Every row comes from one small tree of marks. Brackets hold a mark, then the marks that hang from it, in the order of their numbers. Every link used is in the known rows. Which tree was each row made from?
Known rows
[z_983 [z_688 [z_403 z_748] [z_550 z_625]]]: [0.37, 1.49, 0.57, 0.74, -2.34, 0.84, 1.16, 0.86, 3.92, 1.43, 4.84, -0.09, 2.28, 1.26, -4.72, -0.96, -0.14, 2.02, 1.73, -0.88, -0.24, -1.91]
[z_983 z_688]: [-1.09, 0.95, 0.94, 0.54, -0.65, 0.67, 0.32, -0.16, 1.48, -0.72, 0.53, 0.23, 1.00, 1.45, -0.45, -0.31, -0.49, 2.36, 1.29, -0.45, -0.57, -2.03]
[z_688 [z_403 z_748 [z_915 z_495]] z_983]: [2.09, 1.30, -0.14, 0.78, -1.71, 3.08, 0.14, -0.60, 1.83, 0.85, 4.95, -0.42, 3.13, 3.63, -4.02, -3.07, 3.65, 1.71, 2.04, -0.22, -1.74, -1.95]
[z_688 z_403 [z_550 z_625] z_983]: [2.18, 2.97, 0.82, -0.91, -2.00, 1.72, 1.58, -1.13, 2.95, 0.66, 3.45, -1.51, 2.56, 0.23, -4.27, -1.21, -0.03, 2.03, 0.93, -0.63, -1.04, -1.02]
[z_748 [z_403 [z_688 z_550 z_983] z_915]]: [3.16, 3.41, 0.60, 0.50, -1.81, 2.78, -0.14, -2.02, 1.99, 0.40, 3.19, -1.56, 2.24, 0.25, -1.87, -0.81, -0.34, 3.03, 0.50, 2.16, -1.04, -3.51]
[z_748 [z_403 z_688]]: [-0.18, 1.48, 0.98, 2.08, -1.81, 1.91, 0.84, -1.95, 1.34, 0.73, 3.46, -0.03, 0.58, 0.87, -0.44, 0.36, -2.13, 1.55, 0.62, 0.43, -0.44, -1.88]
[z_688 [z_403 z_915] [z_550 z_625] z_983]: [2.67, 3.39, 0.27, -1.32, -2.09, 2.06, 0.55, -0.96, 2.10, 0.38, 3.37, -2.04, 3.49, 1.06, -4.30, -1.90, 1.30, 2.55, 1.48, -0.61, -2.12, -1.76]
[z_851 [z_688 z_550 z_983]]: [1.54, 1.28, 1.28, -1.03, -1.31, 1.12, 0.29, -1.30, 3.07, -0.77, 1.62, -1.36, 1.89, -0.73, -2.24, -0.43, -0.97, 3.37, 0.36, 1.56, 0.16, -2.94]
[z_403 z_688]: [-1.19, 0.82, 0.78, 0.85, -1.36, 1.15, 0.24, -1.85, 1.82, 0.07, 1.87, -0.46, -0.19, 1.44, 0.43, 0.19, -1.71, 2.11, 1.24, 0.21, -0.86, -1.85]
[z_550 z_625]: [-1.96, 1.71, 0.10, 0.41, -1.46, 0.73, 1.03, -0.40, 0.65, 0.18, 1.85, -1.14, 0.63, 1.93, -1.65, -0.49, -0.58, 1.06, 1.62, -1.59, -1.35, -1.06]
[z_688 [z_403 [z_915 z_495]] z_550 z_983]: [5.09, 2.68, 0.31, -1.07, -1.38, 3.10, -0.03, -1.47, 1.95, 0.61, 3.19, -0.72, 3.30, 1.59, -3.68, -2.70, 2.44, 3.17, 1.43, 0.27, -1.89, -1.61]
[z_915 z_495]: [0.46, 0.99, 0.11, 0.77, -0.74, 1.79, 0.45, -0.98, 0.36, 0.35, 1.87, 0.17, 0.35, 2.48, -1.16, -1.12, 0.51, 1.61, 1.58, -0.64, -0.85, -0.96]
[z_570 [z_403 z_748 [z_915 z_495]]]: [0.92, 1.35, -0.41, 0.95, -1.04, 2.14, -0.83, 0.33, -0.30, 0.35, 5.18, -0.34, 0.79, 3.09, -3.00, -2.69, 3.48, 2.08, 2.40, -1.04, -1.12, -1.88]
[z_913 [z_550 z_625]]: [-1.14, 2.88, -0.46, -0.12, -1.84, 1.71, 1.51, 0.09, 1.27, -0.04, 1.47, -1.32, -0.12, 1.94, -1.60, -0.33, -0.10, 1.21, 0.43, -0.78, -0.71, -1.20]
[z_983 [z_688 z_403]]: [0.22, 0.91, 1.33, 0.33, -1.39, 1.15, 0.78, -0.54, 2.45, -0.05, 2.33, 0.81, 2.06, 1.00, -1.29, -0.59, -0.50, 2.31, 1.24, -1.09, -0.90, -0.99]
[z_748 [z_403 z_688 [z_915 z_495]]]: [1.46, 1.77, 0.14, 1.93, -1.76, 2.92, 0.10, -1.95, -0.13, 1.04, 3.78, -0.42, 1.92, 2.94, -1.26, -0.87, 0.49, 2.66, 1.87, 0.83, -1.73, -2.96]
[z_983 [z_688 [z_403 [z_915 z_495]] z_550]]: [4.03, 1.85, 0.49, -0.32, -1.31, 2.29, -0.31, -0.59, 1.92, 0.57, 2.54, 0.32, 3.35, 1.87, -3.04, -1.90, 1.64, 4.03, 1.96, -0.08, -1.64, -2.14]
[z_688 z_550]: [1.28, 1.90, 0.47, -0.23, -0.97, 1.10, -0.24, -0.52, 1.82, 0.17, 1.73, -0.05, -0.16, -0.03, -1.02, -0.84, -1.24, 1.69, 0.60, -0.32, -0.26, -0.72]
[z_983 [z_688 [z_403 [z_915 z_495]] [z_550 z_625]]]: [2.90, 2.38, 0.25, -0.27, -1.78, 1.99, 0.61, -0.22, 1.69, 1.10, 3.11, -0.78, 4.11, 2.59, -4.57, -1.67, 1.87, 3.97, 2.69, -0.72, -2.28, -2.67]
[z_983 [z_688 z_550]]: [1.07, 1.74, 0.85, -0.05, -0.68, 0.70, -0.20, 0.06, 2.40, -0.26, 0.74, 0.06, 0.92, 0.15, -1.30, -0.44, -1.23, 2.89, 0.88, 0.26, -0.16, -2.07]
[z_403 z_915]: [-0.51, 1.66, -0.08, -0.08, -1.10, 1.33, -0.84, -0.46, -0.06, -0.49, 1.29, -0.43, 0.86, 2.10, -0.31, -1.59, 0.64, 1.75, 1.49, -0.94, -1.92, -1.36]

Which tree is each row?
[-0.01, 1.91, 0.50, -0.13, -1.30, 1.99, -0.69, -2.16, 1.40, -0.60, 1.31, -1.87, 1.69, 1.99, -0.38, -1.01, 0.81, 3.11, 1.44, 1.20, -1.94, -3.33] -> [z_403 [z_688 z_983] z_915]
[0.20, 2.53, -0.31, 0.48, -2.34, 1.73, -0.37, -0.57, 2.99, 0.83, 3.99, -2.76, 2.04, 2.19, -3.82, -1.35, 1.11, 2.73, 1.91, 1.34, -1.39, -4.34] -> [z_403 [z_688 [z_550 z_625] z_983] z_748 z_915]
[0.74, 1.99, 0.01, 0.49, -2.49, 1.26, -0.06, 1.12, 3.13, 1.13, 4.63, -0.55, 3.28, 2.04, -4.80, -1.76, 1.37, 2.57, 2.24, -0.89, -1.39, -2.81] -> [z_983 [z_688 [z_403 z_748 z_915] [z_550 z_625]]]
[1.38, 2.60, 0.43, -0.72, -1.99, 1.30, 0.28, 0.06, 2.18, 0.55, 2.77, -0.97, 3.62, 1.35, -3.63, -1.22, 0.76, 3.49, 2.05, -1.03, -2.11, -2.28] -> [z_983 [z_688 [z_403 z_915] [z_550 z_625]]]
[0.09, 1.88, 0.40, 1.61, -1.86, 2.19, -0.04, -1.79, 0.51, 0.46, 3.22, -0.49, 1.50, 1.66, -0.42, -0.39, -0.87, 2.12, 1.19, 0.59, -1.48, -2.49] -> [z_748 [z_403 z_688 z_915]]
[2.13, 2.35, 0.99, -1.66, -2.59, 1.66, 0.78, -1.35, 2.75, 0.02, 3.54, -2.41, 4.61, 0.57, -4.67, -1.18, 0.64, 3.81, 1.51, 0.29, -1.90, -3.11] -> [z_851 [z_688 [z_403 z_915] [z_550 z_625] z_983]]
[-0.02, 1.73, 0.38, 0.65, -1.36, 2.10, -0.78, -0.99, 1.66, -0.29, 4.90, -1.83, 1.19, 1.90, -2.25, -1.71, 2.15, 2.83, 1.60, 0.64, -1.10, -3.59] -> [z_570 [z_403 [z_688 z_983] z_748 z_915]]
[2.11, 2.67, 0.47, -0.78, -1.30, 2.03, -0.89, -1.91, 2.41, -0.26, 1.59, -2.01, 1.55, 0.81, -1.22, -1.14, 0.16, 3.54, 0.96, 1.84, -1.48, -3.47] -> [z_403 [z_688 z_550 z_983] z_915]
[3.35, 2.34, 1.13, -1.01, -1.46, 2.00, 0.72, -1.43, 3.27, 0.29, 3.01, -0.34, 1.94, -0.50, -2.80, -1.48, -0.30, 2.03, 0.23, -0.09, -0.52, -0.53] -> [z_688 z_403 z_550 z_983]
[1.03, 0.55, 0.10, 1.37, -1.62, 2.24, -0.13, 0.23, 1.98, 0.99, 4.36, 0.68, 3.10, 4.00, -3.39, -2.32, 2.88, 2.62, 2.61, -0.66, -1.55, -2.49] -> [z_983 [z_688 [z_403 z_748 [z_915 z_495]]]]
[-0.40, 1.37, 0.90, 1.06, -1.25, 1.72, 0.26, -1.28, 2.62, -0.09, 5.02, -1.29, 0.28, 1.07, -2.03, -0.90, 0.75, 2.14, 1.18, 0.68, 0.19, -2.95] -> [z_570 [z_403 [z_688 z_983] z_748]]
[3.41, 1.51, -0.44, 0.52, -2.06, 2.64, -0.59, -0.04, 2.31, 1.70, 5.56, 0.56, 2.00, 2.66, -4.10, -2.80, 2.30, 1.92, 1.93, -0.41, -1.19, -1.12] -> [z_688 [z_403 z_748 [z_915 z_495]] z_550]
[0.11, 1.01, -0.85, 1.41, -1.24, 2.02, -0.97, 0.20, 0.37, 0.73, 3.57, -0.02, 1.04, 4.07, -2.41, -2.46, 2.71, 1.49, 2.32, -0.53, -1.43, -1.94] -> [z_403 z_748 [z_915 z_495]]
[1.86, 1.90, -0.25, 1.54, -1.33, 2.83, 0.29, -0.80, -1.04, 0.67, 3.26, 0.04, 2.01, 2.71, -1.89, -1.76, 1.37, 1.67, 1.60, -0.38, -1.65, -1.56] -> [z_748 [z_403 [z_915 z_495]]]
[4.35, 2.10, -0.23, 0.06, -1.79, 3.08, -0.25, -0.55, 2.86, 1.33, 5.25, -0.53, 2.96, 2.29, -4.88, -3.14, 3.18, 2.34, 1.56, 0.46, -1.19, -1.90] -> [z_688 [z_403 z_748 [z_915 z_495]] z_550 z_983]
[-1.27, 0.71, 0.59, 1.38, -1.57, 1.60, 0.18, -1.27, 3.34, 0.28, 3.52, -1.12, 0.41, 1.99, -1.57, -0.75, 0.02, 1.69, 1.18, 1.25, -0.17, -3.08] -> [z_403 [z_688 z_983] z_748]
[2.14, 2.66, 0.30, -0.16, -1.47, 2.02, -1.05, -0.88, 2.63, 0.08, 5.12, -1.95, 1.07, 0.59, -3.03, -1.83, 1.65, 3.33, 1.37, 1.42, -0.51, -3.76] -> [z_570 [z_403 [z_688 z_550 z_983] z_748 z_915]]
[2.83, 1.79, -0.35, 0.82, -1.60, 2.75, -0.84, -1.26, 2.96, 0.95, 3.80, -1.52, 1.84, 2.78, -3.31, -2.03, 2.15, 3.37, 1.91, 2.38, -0.99, -4.23] -> [z_403 [z_688 z_550 z_983] z_748 [z_915 z_495]]
[0.45, 1.51, -0.13, 0.89, -1.91, 1.52, -1.50, -0.38, 2.74, 0.89, 3.77, -0.70, 0.31, 1.76, -1.59, -1.25, 0.10, 2.39, 1.56, 1.09, -0.84, -3.05] -> [z_403 [z_688 z_550] z_748 z_915]
[3.84, 3.31, -0.04, -1.00, -2.03, 2.82, 0.86, -1.20, 1.73, 1.00, 3.61, -1.94, 3.93, 2.31, -5.25, -2.44, 2.63, 3.08, 2.01, -0.36, -2.33, -2.08] -> [z_688 [z_403 [z_915 z_495]] [z_550 z_625] z_983]
[0.96, 1.59, 0.54, 0.88, -1.68, 1.65, -0.14, -1.16, 4.17, 0.70, 3.67, -1.13, 0.42, 0.78, -2.33, -0.83, -0.46, 2.14, 0.75, 2.03, 0.34, -3.17] -> [z_403 [z_688 z_550 z_983] z_748]
[1.15, 2.08, 1.03, -0.30, -1.99, 0.98, 1.25, -0.08, 3.04, 0.72, 2.90, -0.47, 2.66, 0.49, -3.57, -0.42, -0.75, 2.78, 1.56, -1.05, -0.87, -1.54] -> [z_983 [z_688 z_403 [z_550 z_625]]]
[4.38, 1.62, 0.93, -1.35, -1.96, 2.74, 0.10, -1.80, 2.54, 0.23, 3.38, -1.11, 4.45, 1.08, -4.14, -1.91, 1.78, 4.42, 1.46, 1.41, -1.38, -3.00] -> [z_851 [z_688 [z_403 [z_915 z_495]] z_550 z_983]]
[1.29, 0.73, -0.33, 1.21, -1.98, 2.60, -0.36, -0.30, 1.27, 1.34, 5.31, 0.64, 2.10, 3.78, -3.28, -2.71, 2.84, 1.41, 2.20, -1.15, -1.68, -1.03] -> [z_688 [z_403 z_748 [z_915 z_495]]]
[-0.52, 1.28, 0.82, -0.59, -2.19, 0.40, 0.86, -0.55, 2.21, 0.17, 2.23, -1.45, 1.66, 0.14, -2.97, 0.05, -1.81, 2.98, 1.35, 0.00, -0.30, -2.47] -> [z_851 [z_688 [z_550 z_625]]]
[0.76, 1.83, -0.82, 1.17, -2.39, 1.95, -0.35, -0.43, 2.02, 1.86, 4.59, -1.60, 1.50, 3.59, -3.96, -1.50, 1.42, 2.91, 2.87, 0.76, -1.46, -3.89] -> [z_403 [z_688 [z_550 z_625]] z_748 [z_915 z_495]]
[2.83, 1.31, 1.84, -1.36, -1.98, 1.56, 0.84, -1.74, 3.95, -0.07, 3.16, -0.67, 3.03, -1.00, -3.18, -0.65, -0.96, 3.29, 0.35, 0.94, -0.10, -1.90] -> [z_851 [z_688 z_403 z_550 z_983]]
[1.63, 1.22, 0.45, 0.52, -2.04, 1.48, 0.12, 0.00, 3.60, 1.45, 5.33, 0.94, 0.59, 0.43, -3.22, -1.59, -0.39, 0.73, 0.72, -0.76, 0.08, -0.14] -> [z_688 [z_403 z_748] z_550]
[-0.10, 1.97, 0.24, 0.96, -2.16, 1.35, 0.73, -0.84, 3.99, 1.01, 4.03, -2.23, 1.12, 1.39, -3.77, -0.71, -0.28, 2.10, 1.48, 1.25, -0.23, -3.70] -> [z_403 [z_688 [z_550 z_625] z_983] z_748]
[-1.26, 0.89, 0.62, 1.45, -1.54, 1.25, -0.05, -0.79, 1.98, 0.37, 5.40, -0.38, -0.70, 1.20, -1.41, -0.51, -0.17, 1.80, 1.52, -0.28, 0.18, -2.19] -> [z_570 [z_403 z_688 z_748]]
[1.47, 1.96, 0.02, 0.38, -1.78, 1.98, -1.19, -0.90, 3.49, 0.48, 3.45, -1.70, 1.31, 1.45, -2.40, -1.63, 1.00, 2.87, 1.32, 1.97, -0.78, -3.83] -> [z_403 [z_688 z_550 z_983] z_748 z_915]
[3.82, 2.90, 0.54, -1.35, -1.52, 2.37, -0.33, -1.13, 2.33, 0.00, 2.88, -0.95, 2.83, 0.31, -2.91, -2.21, 1.14, 2.63, 0.75, 0.07, -1.70, -1.22] -> [z_688 [z_403 z_915] z_550 z_983]
[2.91, 1.92, 0.33, -0.32, -1.31, 2.97, 0.30, -1.66, 1.06, 0.24, 2.97, -0.65, 3.45, 2.93, -2.88, -2.53, 2.97, 2.50, 1.82, -0.40, -2.41, -1.48] -> [z_688 [z_403 [z_915 z_495]] z_983]
[0.10, 0.98, 0.43, 1.37, -1.87, 1.18, -0.41, -0.62, 3.62, 1.09, 3.93, -0.08, -0.58, 0.87, -1.52, -0.56, -1.21, 1.73, 1.10, 1.09, 0.36, -2.32] -> [z_403 [z_688 z_550] z_748]
